Each row was made from one small tree. The marks that hang from a mark follow it in brackets, in alphabetical order. Every link used is in the known rows. Write each row's tree.
Known rows
lopu[zasal[lazet[sabu[fotan]] pesabig]]: [ 0.38  0.60 -2.15  1.98 -2.60 -1.35 -0.31 -0.47  1.37  2.62 -0.21  1.01
  0.55  2.32  4.50 -1.81 -1.38]
fotan[sabu[lazet[pupe zasal[pesabig]]]]: [ 3.01  0.46  1.23  0.00  2.45  0.73  1.47 -0.52  0.59 -0.82 -1.57 -1.12
 -1.20 -2.53  0.11  0.50  0.54]
pupe[lazet[sabu[fotan] zasal]]: [-4.30 -2.16 -0.48 -3.91 -1.88  0.40 -0.74  2.41  1.66  0.99 -1.04  4.42
  2.46 -0.45  2.51 -2.86 -0.80]
zasal[lazet[pupe sabu[fotan]] pesabig]: [ 1.11  1.13 -3.58  2.02 -0.83 -0.33  0.20  0.92 -1.43  1.05 -3.05 -2.53
  1.38  0.11 -6.48  0.35 -0.14]
fotan[sabu]: [-4.08  0.61 -4.31 -3.63  4.28  2.64 -0.48 -0.74  2.00  0.59  4.17  2.91
 -1.82  0.87 -3.61 -2.41 -1.46]
lopu[zasal[lazet[pupe] pesabig]]: [ 4.22  1.20 -0.87  3.70 -3.74 -0.89  0.59 -0.79 -0.90  1.61 -0.99  1.53
 -0.20 -1.27  4.01  1.54 -0.46]
lopu[zasal[lazet[pupe] pesabig[sabu]]]: [ 4.44  0.32  1.62  3.83 -4.09 -2.24 -0.51 -3.01 -1.99  2.02 -0.40  1.64
  1.36 -2.47  3.33  0.78 -0.47]
sabu[lazet[pupe zasal[pesabig]]]: [ 1.37  0.51  3.17  0.96  0.45  0.51  2.74  1.58 -0.35 -0.62 -1.93 -1.90
 -2.30 -1.67  2.12  2.21  0.87]
pesabig[sabu]: [-4.66 -0.23 -0.54 -2.26  1.73  0.95 -0.50 -1.31 -0.02  0.83  3.82  1.51
 -1.37  0.08 -2.25 -2.02 -0.80]
fotan[sabu[lazet[pupe zasal]]]: [-1.81 -0.44 -0.79 -1.58  2.50  0.54 -0.02 -0.68 -0.24 -0.62 -1.76  1.83
 -0.61 -2.69  0.07 -0.95  1.90]
pupe[lazet[sabu[fotan] zasal[pesabig]]]: [ 0.46 -1.26  1.39 -2.38 -2.41  0.84  0.82  2.76  2.36  0.73 -1.02  1.68
  2.03 -0.37  3.02 -1.33 -1.97]
rafi[pesabig[sabu[lazet]]]: [-3.71  1.23  2.12 -1.43  2.18  5.35 -0.81  0.51 -1.39 -2.32  3.98  0.55
 -2.86 -0.42 -3.32 -0.92  0.26]
lazet[pupe sabu[fotan] zasal]: [-3.29 -2.28 -1.45 -0.47  3.24 -1.52 -1.02  0.60  0.60  1.69 -4.35  1.31
  0.69 -1.26 -3.34 -1.70  0.26]
rafi[pesabig[sabu[fotan]]]: [ 0.17  0.05 -1.03 -0.75  3.19  3.56 -2.70  0.30  0.44 -1.58  3.77  0.24
 -0.54  1.54 -8.82 -0.44 -1.58]
lopu[zasal[lazet pesabig]]: [ 1.49  1.44 -0.46  1.98 -4.47 -0.37  1.15 -0.30  0.85  2.21  2.43  2.09
 -1.26  1.37  7.51  0.08 -1.23]
lopu[zasal[pesabig[sabu[lazet]]]]: [ 0.37  0.67  3.72  0.84 -0.25 -0.26  1.01 -2.01  0.66  0.14  3.05  0.15
 -1.60  0.54  7.90  0.09 -0.64]
lopu[zasal[pesabig[sabu[fotan]]]]: [ 4.13 -0.50  0.71  1.41  0.74 -1.80 -0.69 -2.35  2.43  0.85  2.56 -0.69
  0.86  2.68  3.15  0.51 -2.67]
pupe[lazet[zasal[pesabig[sabu[fotan]]]]]: [ 4.90 -1.33  3.06 -1.65 -3.51 -0.80 -0.14  0.74  1.23 -0.47  1.03  0.09
  3.09 -0.42  2.16  0.48 -1.63]
fotan[sabu[lazet[zasal]]]: [-4.63 -0.06 -0.40 -3.41  2.18  1.10  0.35 -0.32  1.53 -0.33  1.68  2.55
 -2.11  0.05  3.46 -2.48  1.11]

Which tree is each row?
[-3.57  0.23 -5.60  0.88 -0.21 -0.92 -1.43  0.51 -2.13  1.01 -3.49  0.55
  1.59  0.06 -6.69 -1.22  1.27] -> zasal[lazet[pupe sabu[fotan]]]
[ 5.39  0.97 -2.14  2.94 -2.12 -1.90 -0.79 -1.03 -2.62 -0.33 -1.30 -3.74
  2.49  0.05 -6.89  2.21  0.26] -> zasal[lazet[pupe] pesabig[sabu[fotan]]]
[ 2.90  0.37  3.73  2.54  0.00 -0.62  0.67 -2.68 -1.02 -0.38 -0.45 -0.54
 -0.43 -1.93  4.59  1.64  0.04] -> lopu[zasal[pesabig[sabu[lazet[pupe]]]]]
[-0.70 -0.66 -1.00  0.22  1.50 -1.52  0.18  1.34 -0.49 -1.53 -3.31 -1.43
  0.10  0.84 -0.45  1.92  2.48] -> sabu[fotan lazet[pupe zasal]]
[ 4.53  0.33 -0.39  2.90 -3.87 -2.88 -0.95 -2.45  0.29  1.38  2.00 -0.37
  2.13  2.47  4.21  0.18 -1.05] -> lopu[zasal[lazet pesabig[sabu[fotan]]]]
[-3.71 -0.79  2.79 -1.47  1.64  1.22  1.91  1.27  2.33  3.07  0.32  1.55
 -2.54 -1.17  3.00 -3.23 -2.17] -> lazet[sabu zasal[pesabig]]
[-2.91 -1.34  3.16 -0.11  0.55 -1.43  0.05 -1.17 -2.24 -0.34 -1.76  0.58
 -0.44 -3.19  1.37 -0.35  2.42] -> pesabig[sabu[lazet[pupe zasal]]]
[ 4.11  1.15  0.00  1.98  2.06 -0.61  0.23 -0.53 -1.61 -2.50 -0.93 -5.42
  0.73  0.71 -5.89  3.45  0.60] -> zasal[pesabig[sabu[fotan lazet[pupe]]]]
[-0.42 -1.58  0.96  0.82  1.06 -3.00 -1.02 -0.78 -1.71 -1.40 -2.85 -1.74
  1.49 -0.62 -1.34  0.91  2.48] -> pesabig[sabu[fotan lazet[pupe zasal]]]
[ 1.70 -0.27  3.19 -2.65 -4.24  2.06  1.96  2.75  1.83  0.55  1.94  2.63
 -0.31 -1.37  5.87  0.12 -2.03] -> pupe[lazet[zasal[pesabig]]]
[-3.37  0.59 -1.71 -1.43  1.59 -0.58 -0.64 -0.59 -0.58 -1.75  2.01 -2.16
 -0.02  3.02 -2.16  0.03  1.41] -> pesabig[sabu[fotan lazet]]
[ 2.35  2.06 -1.90  2.22 -2.83  0.90  1.40  1.05 -2.05  0.65 -0.46 -1.34
 -0.99 -0.78 -3.98  2.13 -0.01] -> zasal[lazet[pupe] pesabig]
[-4.78 -0.45 -3.34 -3.97 -0.65  2.17 -0.94  2.23  1.10  0.02  0.43  3.29
  2.02  0.97 -1.94 -2.09 -1.29] -> pupe[lazet[sabu[fotan]]]
[-0.40 -0.67  3.04 -0.46  1.32  1.91 -1.69  0.78 -0.17 -2.54  1.18 -0.69
 -0.60  0.52 -1.73 -0.56  0.92] -> rafi[pesabig[sabu[fotan lazet[zasal]]]]
[-1.54  1.10 -4.12 -0.03  2.97  0.19 -0.04  1.35 -1.14 -2.48 -1.39 -2.19
 -0.43  2.08 -4.82  2.77  1.94] -> sabu[fotan lazet[pupe]]
[-2.78 -1.17  1.16 -1.21  0.53 -2.32 -0.50 -0.45 -0.03 -0.89  0.46 -1.39
  0.48  1.66  2.01 -0.80  1.78] -> pesabig[sabu[fotan lazet[zasal]]]
[ 3.77  0.28  0.59  1.84  1.23 -1.06  1.84  1.81  0.25 -1.64 -3.00 -4.37
 -0.48  0.94 -0.38  3.23  1.00] -> sabu[fotan lazet[pupe zasal[pesabig]]]
